What can hang from each mark
q561: q749 q878
q703: q73 q348
q589: q649 q878
q649: q73 q561 q589 q749 q878
q749: q561
q878: q117 q561 q749
q73: q703
q348: q561 q649 q878

Known rows, with every way that one mark hangs from another
q348{q561 q649{q589} q878}: [ 18 -26 -11 -10  -1  13  28   4 -41   0  21 -16  18 -14   1  27  -2   3
  31 -20  -2  14   0  -8  21 -21]
q348{q561}: [-10  14  12   9  -7   8 -12  -7  -4 -29  13  10  -4  -8  -9  11  -3 -18
  17   7   5   8 -14  11   6 -18]
q589{q878}: [-24   7  17   3   3  -6   0  -8  31  -5  -3   9  -4  18 -33   0  10 -42
 -19   0  -3  -6 -13  11   8   6]
q348{q561 q649}: [ -2   5  -5   0  -4   7   6  -9 -25 -22  21 -10   2 -17 -12  24   1 -11
  10  -7  -2   7 -25   5   1 -27]
q703{q73 q348{q561 q649{q589} q878}}: [ 15 -30 -33   3  20  20  36   2 -66   0  22 -22  26 -22  -7  39  20  17
  52 -26  -1  15  15   6  27 -44]
q561{q749}: [-18  13  -6  -1  -8 -21   3  -8  13 -12  45  18 -18  -6  -5 -19   2 -20
 -11   7  11  -4  15  13   0  -9]
q703{q73}: [-33  -2  -6  11  -2 -19 -10 -16   6 -14   7   1   9 -11 -18  10   7  -8
   3  22  11 -14   5  37   2 -11]
q649{q73 q561{q878} q749}: [  9  -4  12  -7 -14   0 -11  22  29 -18 -27 -50  34  41  24  -9 -20  35
  17  14  -1  -4  -3   0 -12   2]
q749{q561}: [-29  14  14  10 -28  -2 -23 -12  10 -16  11 -17  -7 -10 -25 -17   1 -17
  -9  15   2 -12  -7  17 -28  -4]
q348{q561{q749} q649{q589} q878{q117}}: [ 30  -3  -9  -3  16 -10  40   6 -15  14  34   1   6 -18  31  12   7   9
  29  -4   4  14  40   1   5 -12]
q348{q649{q878}}: [ -2  -2  -9  -8  -4  -1   3   9   6 -11   8 -24   3   7 -32  -3   0 -15
 -22 -16  -7   5 -31  -6  -4   2]
q878{q117 q561 q749}: [-15  14  18   2  -4  -8 -11 -21  15  16   4  53 -39 -14  38   2  11  -8
 -28  12   7 -23  23   5   1  24]
q348{q561 q649{q73} q878{q749}}: [ 21 -21 -18 -14  -2   3  26  -1 -36  16   5   4  22 -33   4  14  -3  25
  13 -14  10   7 -17 -25   9 -17]
q878{q749}: [-18  -4   8  -1 -19 -11 -10 -17  14  -3  23  33 -24  -4 -10  -2   4 -19
 -30   1  12 -14  -6   1  18   4]
q348{q561{q878{q117}} q649{q73}}: [ 25  19 -13   0  14 -11  13   4  -8  10 -29  11  27  10  41  37 -23  14
  24  13 -36  -3   3   3 -21 -19]
q703{q73 q348{q561{q878}}}: [  1   9 -29  18  20  18   6  -7 -29 -32   2  28  13   3  10  31   9   0
  38  -2 -17   6  10  19  21 -52]
q878{q117}: [-16  26  19   8   2 -28 -13 -17  32 -10  -4  23  -9   6   2   5  -5 -24
 -16  36   4 -17  14  20  -8   9]
q561{q878}: [ -9   5 -11  -4  -4  -9   2 -12  12 -23   2  36  -1  21  11  12 -15 -21
 -14  10 -19 -12   5   5  12 -12]
q589{q649{q73} q878{q749}}: [-13 -23  12   6   1   3 -12  -8  31  25 -28  24   6  19 -33  -3  -3 -21
 -21   0  -4  12 -20  -4   1  28]
q649{q749{q561}}: [-27   3  33   4 -38   4 -29   2  24 -27  11 -52  -1  -5 -15 -20   8   4
 -20  29  19 -16  -9  10 -32  -1]
q348{q561 q649{q878}}: [ 11   6  -5   0   0  19   1  17  -9 -21   7 -25   8  -4 -23   8   2  -8
   8 -21  -5  22 -39  -7  -2 -13]
q649{q73 q589 q749 q878{q117 q561}}: [  7  -2  40  -9 -11   5 -22  45  31  43 -27 -51   5  27  52 -16 -14  27
  14  11 -11  -3  19  -6 -32  44]
q649{q73{q703} q561}: [-12   5   6   6 -14  -4 -31   0   5 -29 -11 -49  -4  23 -15 -24 -28  15
  27  -2  10   6 -24  23   5   5]
q649{q878{q561}}: [-16   9   5  -5  -5  15 -14  10   6  -7   0   4 -17   0   1 -19   3 -14
 -12 -11  -5   3 -12  -5  -8  18]
q73{q703{q348{q878}}}: [-10  -4 -18  -4   9   6   1 -19 -30 -53  17  14 -19  -3 -24  -6  -3 -12
 -12  -4  15   3  -1   0  45 -24]
q348{q649{q73 q561 q749} q878}: [ 16 -24   3 -22  -8  -2  15  16  -2 -11 -13 -87  50  -1  -7  -9  -1  51
   9   6  25   2 -12 -15 -13   2]

Rows
[ -1   0  43  -5  -9  12 -21  33  36  17 -10 -34 -15  24  43 -11   2  10
  -4   9  -3  -4  22  -3 -15  41] : q649{q589 q749 q878{q117 q561}}
[  7  -8   1  -3  -3  10   7 -12 -10 -18  15  39  -3 -27  -2   4   9  -2
   2  -3  28   6  -4 -15  31 -11] : q348{q561 q878{q749}}
[ -9  10  11   9  27  -3   0  -4  32  35 -27  30  -1   9  21 -17   2 -10
  -2  18 -16  15  30  10 -37  35] : q589{q649{q73} q878{q117 q561{q749}}}
[ 11 -12 -35 -21  10  -5  33  -1 -45   6   3 -12  29 -13 -20   9  -3  10
   1 -10  -7  -4  -1 -22   0 -26] : q703{q348{q649{q73} q878}}
[  1  -3  30   2   0 -21   1  12  44  73 -20  11  -5  35  12   5  -3 -14
   2  -3 -15 -15  16   5   0  36] : q649{q73 q589{q878{q117 q749}}}
[ 10  -1 -16  -1 -20  17  -2  24 -14  28   5 -44  -2  -2 -37 -25  10  14
 -14 -35 -12   1 -33 -26 -30  -4] : q703{q348{q649{q73 q878{q749{q561}}}}}
[-15  -5 -19  -8  13  25   1 -20 -51 -44  15  22 -33 -16   8 -10   4  -2
  -9 -16   8   0  10  -5  39 -16] : q73{q703{q348{q878{q561}}}}
[ -8   8 -15  11  33 -21  13 -18  -3 -14 -14  25  19 -15  -6  13  22   1
   3  34  16 -14  40  20   8 -15] : q703{q73 q348{q878{q117}}}
[  3  12   0   4   1 -23   0 -18  37   4  -8  67 -20  20  36  14  -5 -14
 -33  20 -10 -24  23   3  16   8] : q561{q878{q117 q749}}
[ 20  -6   4  16   9  -6 -18  -6  46   6 -52  28  17  41  23  -1 -22  19
   4  21 -12   8  10   3  -8  32] : q589{q649{q73 q561{q878{q117 q749}}}}
[ 23  -2 -29 -13  18  15  30   5 -60  -5   2 -12  32 -24 -12  19   0  17
  32 -16  -4  15 -10 -23   3 -41] : q703{q348{q561 q649{q73} q878}}
[  1  -1  21  17   5  -2 -30  -6  55  -4 -25  38 -14  20 -18 -11  -1 -21
 -40  18   6  13  -8  -5   0  42] : q589{q649{q878{q117 q749}}}
[ -1   3  24  22 -12   1 -43  12  48  23 -43  -5   5  11 -19 -34  -9   7
 -18  26  -2  11 -13  -3 -51  45] : q589{q649{q73 q878{q117 q749{q561}}}}
[-17  21  27  16 -22 -15 -25 -17  36   8   2  16 -25  -8   0 -15  12 -11
 -29  26  12 -25  10  15 -24  16] : q878{q117 q749{q561}}
[ 12   6  13   6  11  -7   3 -16  11  -8  -4  52  -5 -22  16   8  11  -1
  -3  19  27  -2  13  -6  20   1] : q348{q561 q878{q117 q749}}
[ 12 -35 -19 -25  -7 -15  30  10 -30  36   5 -30  31  -3   1  13 -21  14
  20 -10 -14  -4   9 -11  -1  -2] : q348{q649{q73 q589} q878}
[ 11  11  20  14  -1  -5 -40  19  45  -2 -34 -33 -16  36   0 -40 -17  25
   3  -6  15  10 -24   8   5  40] : q649{q73{q703} q561 q878{q117 q749}}
[ -3  -4 -16   8 -21  31 -16   5 -21 -25  26 -39 -45   0 -42 -25  15   1
 -35 -46   0   8 -42 -10  11 -11] : q73{q703{q348{q649{q878{q749{q561}}}}}}
[  5 -11  -9 -15  11  -6  26 -23 -15  19   4  41 -16 -35  37  11  21  10
 -38  -1  11 -21  25 -15   6  15] : q348{q649 q878{q117 q561 q749}}
[  1  26  16   2   5 -24 -18  20  41  19 -35  -9  14  22  -4 -17 -20  -5
  -1  25 -10  -3  -4   3 -30  28] : q649{q73 q878{q117}}
[  0   3 -25 -10  -1  -6  14   0 -35   9  12 -21  11   0 -21  13  -7  -1
   1 -12 -19  -6 -13  -8 -12 -24] : q703{q348{q649{q73}}}
[ -8  14 -24  21  16   7   9  -3 -26 -22  45  10  -2 -23  -5   2  25   2
  40  -5  13  16  19  25   9 -47] : q703{q73 q348{q561{q749}}}
[ -6 -31   1 -14  -9  20  26  -1 -14  52  24   4 -30   4  14  18  23 -16
 -19 -54 -19  -6  -1  -9  22  19] : q348{q649{q589{q878{q561 q749}}}}
[  5  11  -4  -2   4 -19 -15  13  13   0 -25 -38  -3  18  -4  -7 -27  11
 -10   2 -13   1 -25   8 -15  15] : q348{q649{q73{q703} q878{q117}}}
[ -2  13  16  -3  11 -11  16  19  23  74  -1   7 -11  19  47 -15   1  -6
  21  -8 -23  -4  49  12 -23  33] : q649{q73 q589{q878{q117 q561{q749}}}}
[ -2  19  -4  -4  27   4  14 -17 -18  -8  -8  46 -12 -16  24   2  17  -8
  -9  13   5 -12  41  -8   4   0] : q703{q348{q878{q117 q561}}}
[ 24 -28 -14 -16  -1   5  29  17 -46  25   5 -31  36 -12  10  24 -18  21
  49 -17 -11  14  -2 -12   1 -17] : q348{q561 q649{q73 q589} q878}
[ 22  -8  -7  -7  -9  14   2  26 -10  21   1 -22   9  -7  -9   0  -7  17
  11 -30  -4  17 -45 -21  -6  -3] : q348{q561 q649{q73 q878{q749}}}
[  7   7  -9   1  16  21  13  -8 -34 -40  11  22   8 -17 -18   7  11 -11
  21  -4  13  15   1 -14  26 -36] : q703{q348{q561 q878}}
[-11  -8  -9   5 -15  19 -11 -21 -27 -36  24   6 -36 -19 -24 -27  12   2
 -24 -15  23  -4  -4  -8  29 -18] : q73{q703{q348{q878{q749{q561}}}}}
